Known rows, with every way that one mark hangs from another:
depud[votod[fofug[linap] sebulo]]: [ 17.1  17.7 -25.7  -2.5  -3.6   7.1  10.3  -4.3  -1.9  -1.3 -10.0  12.1
   8.7  18.9 -34.2  24.2   6.2   8.4 -15.5 -23.0  10.9]
subar[lorer[pevas[zomo] votod[fofug]]]: [ 13.4   3.3  30.3  -7.3 -31.3   2.1  29.9  44.2  -5.1  15.8   7.7   7.5
  -8.6   2.2  32.5 -17.4  18.1 -37.9 -14.9   6.2 -10.5]
fofug[linap subar votod[sebulo]]: [-26.6  -8.8 -29.1   8.7  17.8   3.9 -17.8 -23.9   8.2 -10.1  -5.6 -11.3
  -1.0  10.2  21.4  -5.1 -10.7   9.2   7.2 -13.6  -9.3]
subar[lorer[pevas[fofug[votod]]]]: [-32.2 -13.0  33.8   1.8  10.3  -9.7 -12.5   2.7  20.6  10.9   6.9   7.1
  -7.2 -15.0  34.7 -35.8  30.3 -41.0  10.0   7.4 -20.7]
nuzo[dokizod votod[fofug sebulo]]: [ 21.1  31.0  31.8   3.5  15.6  11.3  -9.1  44.3  11.8 -29.7  -3.2  -6.7
   3.5   5.6 -66.7   7.1   2.1   6.3  20.0   3.8 -17.1]
fofug[linap subar[lorer] votod]: [-19.5  -5.7 -24.6   3.3  -7.5 -15.7 -13.5 -20.3  -3.6   1.5   0.2  -4.7
   5.2  -5.6  75.5 -17.1   8.7  -6.1  -4.9  -3.4   1.0]
lorer[pevas votod[fofug]]: [ 15.2  -2.9   8.7  -6.6 -12.9  11.2  85.9  26.5   0.1   4.7  16.8  -1.5
 -15.2  10.9 -14.5 -11.7  14.4 -21.0  -1.2  -3.0   0.7]
votod[fofug[linap]]: [ 23.9   8.0  -5.8  -9.8   6.6 -13.8  57.6   4.5  -5.3  -4.7  -9.4   2.7
  10.9   8.8  -6.9   2.4  21.9 -10.1  -3.8  -2.3  17.7]
nuzo[dokizod votod[fofug[linap subar] sebulo]]: [ -2.5  14.0 -16.4   8.6  -3.9  14.0 -14.1  39.0  -8.9 -23.4  -3.0 -19.1
  52.7   1.0 -36.3   5.6 -23.0  22.3  28.1   5.8 -18.7]
pevas[depud[votod] zomo]: [ 30.4   3.9  29.3  -0.2  31.4  -2.0   2.5 -30.3  -4.4 -37.5  -8.1  14.3
 -47.8  18.4   6.4  20.3  37.0   7.3 -31.8 -21.8  15.9]
depud[votod[fofug[subar] sebulo]]: [-13.6  11.9  -4.8   7.6  -4.7  13.3   7.4 -28.7  -1.0 -14.6 -10.0   5.9
 -14.6  19.6 -50.1  14.4 -16.5  10.9   2.6  -8.0  17.0]
lorer[pevas[depud] votod[fofug[subar] sebulo]]: [ 24.7 -12.2 -33.5   5.1 -15.2  18.3  14.2   7.8  11.8  17.4  16.6 -11.8
   7.7   1.2 -53.7 -10.1 -46.1  14.0  11.8  -1.4 -11.4]
zomo[pevas[depud]]: [  6.3  -6.0  21.1 -10.1  46.8 -13.1   4.9 -52.9  10.4 -17.4 -13.1   6.1
 -30.3 -13.1  -3.5   0.8  16.4  10.9  -7.1  10.9  16.9]
lorer[pevas[zomo] votod[fofug[subar] sebulo]]: [-23.4  -9.9  11.3   6.2 -14.3  25.8  19.0  26.9  -5.9  -0.4   3.2  -8.8
  -2.4  19.6 -15.4 -10.7 -25.4 -13.5  13.9   5.4 -14.9]
depud[votod[fofug[linap subar[lorer]] sebulo]]: [ -3.8  10.6 -44.9   3.5 -35.3   1.7 -34.8 -11.8  -9.7  19.0  -7.0   8.9
  26.6   3.9  -0.4  14.7 -22.3   9.4 -11.5  -7.4   9.0]
nuzo[dokizod votod[fofug[linap]]]: [ 26.7  21.4   6.7  -1.0  -1.7  -0.3  35.5  47.3 -13.7 -32.7   1.8  -9.2
  37.4   0.9 -14.1   5.0  27.4   4.8  11.9  -1.7 -10.1]
subar[lorer[votod[fofug sebulo]]]: [ 24.4  13.1   8.4  -8.0 -20.3  -1.2 -11.8  27.4  13.9  31.6   1.4   9.2
 -22.3  -1.5 -16.2   4.6  -3.4 -14.1 -17.2  -1.7   0.9]
nuzo[votod]: [-11.7   1.8  45.0  -4.0  30.7 -10.3  26.3   4.4   0.6 -36.8  -0.4  -9.9
 -47.2   7.8  -7.2   8.3  39.6  -8.2  -7.2 -15.8   2.1]
subar[lorer[votod[fofug[linap] sebulo]]]: [ 35.3   8.1 -25.3  -9.0 -32.4  -2.7 -14.9  31.6   3.0  41.8   2.1   6.7
  11.8  -4.3   8.4  10.3  -3.8  -6.7 -24.4 -10.7  -2.4]
votod[fofug[linap subar[lorer]] sebulo]: [  1.4  10.5 -33.4  -1.9 -19.6  -8.9 -33.8   2.3  -3.0  26.1 -14.0  -0.9
  31.4  -4.8  -1.9  -1.5 -32.1   0.3   3.6  10.9   1.1]
nuzo[dokizod votod[fofug[subar] sebulo]]: [-11.4  17.9  18.5  10.9   4.6  16.5 -13.7  28.7   1.7 -30.8  -2.2 -16.2
  19.1   3.0 -57.8   0.9 -23.7  16.0  34.5  11.6 -13.0]
subar[lorer[pevas]]: [ 13.9   5.6   5.5  -8.7   2.9  -6.3   7.6   2.7   4.7   8.1   7.8   3.8
 -23.2  -6.9  26.9  -8.6  11.9 -20.4  -8.6   6.8   1.6]

Rows:
[ 15.7 -12.3  -8.3   1.2  24.9  -1.0 -40.1 -24.2   6.3   2.4  -5.3  14.8
  11.8  -0.3 -26.2  30.6  10.6  20.8 -14.3 -22.8   2.8] : pevas[depud[votod[sebulo]] fofug[linap]]
[-49.6 -18.5  -2.3   7.7   4.2 -12.1 -69.0 -14.2  12.2  22.7  -8.7   0.1
  27.8 -11.3  40.4 -16.7  -5.4 -10.6  15.5   6.0 -19.9] : pevas[fofug[linap subar[lorer] votod[sebulo]]]
[ -1.9  21.7  22.3   6.3 -23.4  -2.3  -5.7  33.3  -8.9 -19.3   4.0  -8.7
  18.7 -11.4   1.7 -14.4  -2.0   1.1  21.5  20.8  -5.6] : nuzo[dokizod votod[fofug[subar[lorer]]]]
[-46.2 -38.6  28.4  -1.5   2.7 -15.7 -25.4 -37.1  -2.3  24.7   0.3   8.0
  -3.5 -37.2  42.0 -11.4   2.2   1.1   3.1  26.5   6.6] : zomo[pevas[depud fofug[subar[lorer[votod]]]]]
[ 34.0 -24.9 -60.6  -0.1 -38.3  -2.0   1.2  10.1 -12.1  28.7  29.4 -10.1
  24.0 -17.6  59.2  -6.8 -19.4  12.4 -15.7  -5.9  -4.7] : fofug[linap subar[lorer[pevas[depud] votod]]]
[-29.0 -19.9  42.8  -2.2  41.2  -8.3   4.5 -65.1   4.3 -18.1 -11.6  23.1
 -20.4 -14.5 -10.9   8.1  37.5   6.7  -5.9   1.5  15.7] : zomo[pevas[depud[votod] fofug]]
[ -7.6  -1.6 -21.7  -4.8 -10.0 -18.1  -5.2 -15.5 -17.2   5.7  -0.8  -4.1
   5.0  -7.6  59.8   0.2  -1.9  -0.1  -9.5   6.3  16.8] : fofug[linap subar[lorer]]
[-26.9  -0.9   6.6   4.2   2.6 -12.2 -13.5 -25.8   8.4  -6.1   0.6  -2.4
 -32.2  -3.1  51.3 -23.1  11.5 -12.2  -0.2   1.4   5.1] : fofug[subar[lorer] votod]
[ -4.0   1.8 -27.3  -0.2   2.0   0.8   9.6  -9.4  -2.6   4.5 -14.2  -8.1
  26.2   7.2 -28.2   2.2 -29.7   7.3  12.9   3.4   7.3] : votod[fofug[linap subar] sebulo]
[ -7.1   3.8  -8.9  -1.4 -26.4  -3.4  22.1   3.1  -3.2  14.5   4.0  -3.8
  10.8  -4.4   3.8 -25.9 -17.6 -19.3  15.0  22.8   4.5] : votod[fofug[subar[lorer[pevas]]]]
[ 10.5  21.9  34.0   3.2  33.1  15.6 -27.5  30.6  10.6 -37.6   2.2  -8.9
 -18.4   3.4 -32.7  15.1   8.6  15.9   9.5  -4.3 -17.3] : nuzo[dokizod votod[sebulo]]
[-15.5 -18.6   9.4  11.4  27.3   3.7 -34.3 -46.1   9.0  -5.2  -4.6   7.1
 -14.5   1.9 -40.2  14.7 -15.1  23.8   4.7  -7.2   9.7] : pevas[depud[votod[sebulo]] fofug[subar]]
[  8.9 -16.8  72.2  -4.5  54.9 -18.5  -3.9 -16.3   6.4 -14.9 -14.5   8.6
 -25.5   2.9  -3.3   0.0  33.3 -14.9  -1.3   7.6   3.0] : pevas[depud fofug zomo]
[ -9.2   5.3 -38.6   6.6 -14.7  10.1   8.0 -21.2 -11.7  -6.3  -9.1   3.7
  22.6  19.6 -25.2  17.4 -18.0  17.7  -3.0 -13.4  13.1] : depud[votod[fofug[linap subar] sebulo]]
[ 26.1  11.9 -14.6  -7.8  11.2  -3.2   9.1   9.9   6.0   9.4 -15.0   2.7
  12.5  11.1 -36.9   8.7  -3.8  -1.3  -1.7  -4.7   3.1] : votod[fofug[linap] sebulo]
[  0.4  -2.4 -19.0  -1.6  -5.0  -9.8  56.7  -9.5 -15.2  -5.2  -8.1  -7.1
  21.3  10.2  -2.6  -4.9  -3.9  -0.8  10.9   8.6  20.3] : votod[fofug[linap subar]]
[ -3.9  -9.4 -35.0  -0.3 -24.5   2.7 -35.0   4.9 -10.8  30.4   9.4  -5.0
   1.4  -5.3  48.5  11.7 -22.2  11.1 -15.3  -6.5   0.5] : fofug[linap subar[lorer[votod[sebulo]]]]
[ 17.8  27.1  42.7   0.2  11.1   3.0  39.4  36.5  -1.4 -39.4   2.6  -6.3
   0.5   3.6 -36.2   0.1  26.6  -0.8  14.0   5.6  -5.5] : nuzo[dokizod votod[fofug]]
[ 18.5  -6.3   1.8  -7.9 -23.7   3.7  25.9  23.3  -0.4  19.0  24.2   2.9
 -29.5  -5.9  45.4  -4.6  16.6 -18.9 -20.2  -3.4  -0.8] : subar[lorer[pevas votod]]
[ -2.0 -17.9 -56.6   0.2 -35.7  14.9 -25.4  18.6  -8.8  34.3  20.4  -9.1
  19.1  -7.4  51.5  -1.1 -33.9   6.1  -7.2  -4.0 -15.3] : fofug[linap subar[lorer[pevas votod[sebulo]]]]
[  8.2  -6.9  -0.7  -3.4   5.6  22.5  20.0  20.3  10.6   8.4  18.5  -4.8
 -36.3   9.3  -7.5   8.7  -5.8  -1.6  -6.7 -14.4 -12.6] : lorer[pevas votod[sebulo]]
[-51.9 -23.5  20.5   3.5   7.3 -14.4 -44.1 -70.7  -3.7   3.1 -11.3  18.4
  -1.7 -28.1  25.1  -0.9  10.3   8.5   0.1  18.2  16.2] : zomo[pevas[depud[votod] fofug[subar[lorer]]]]
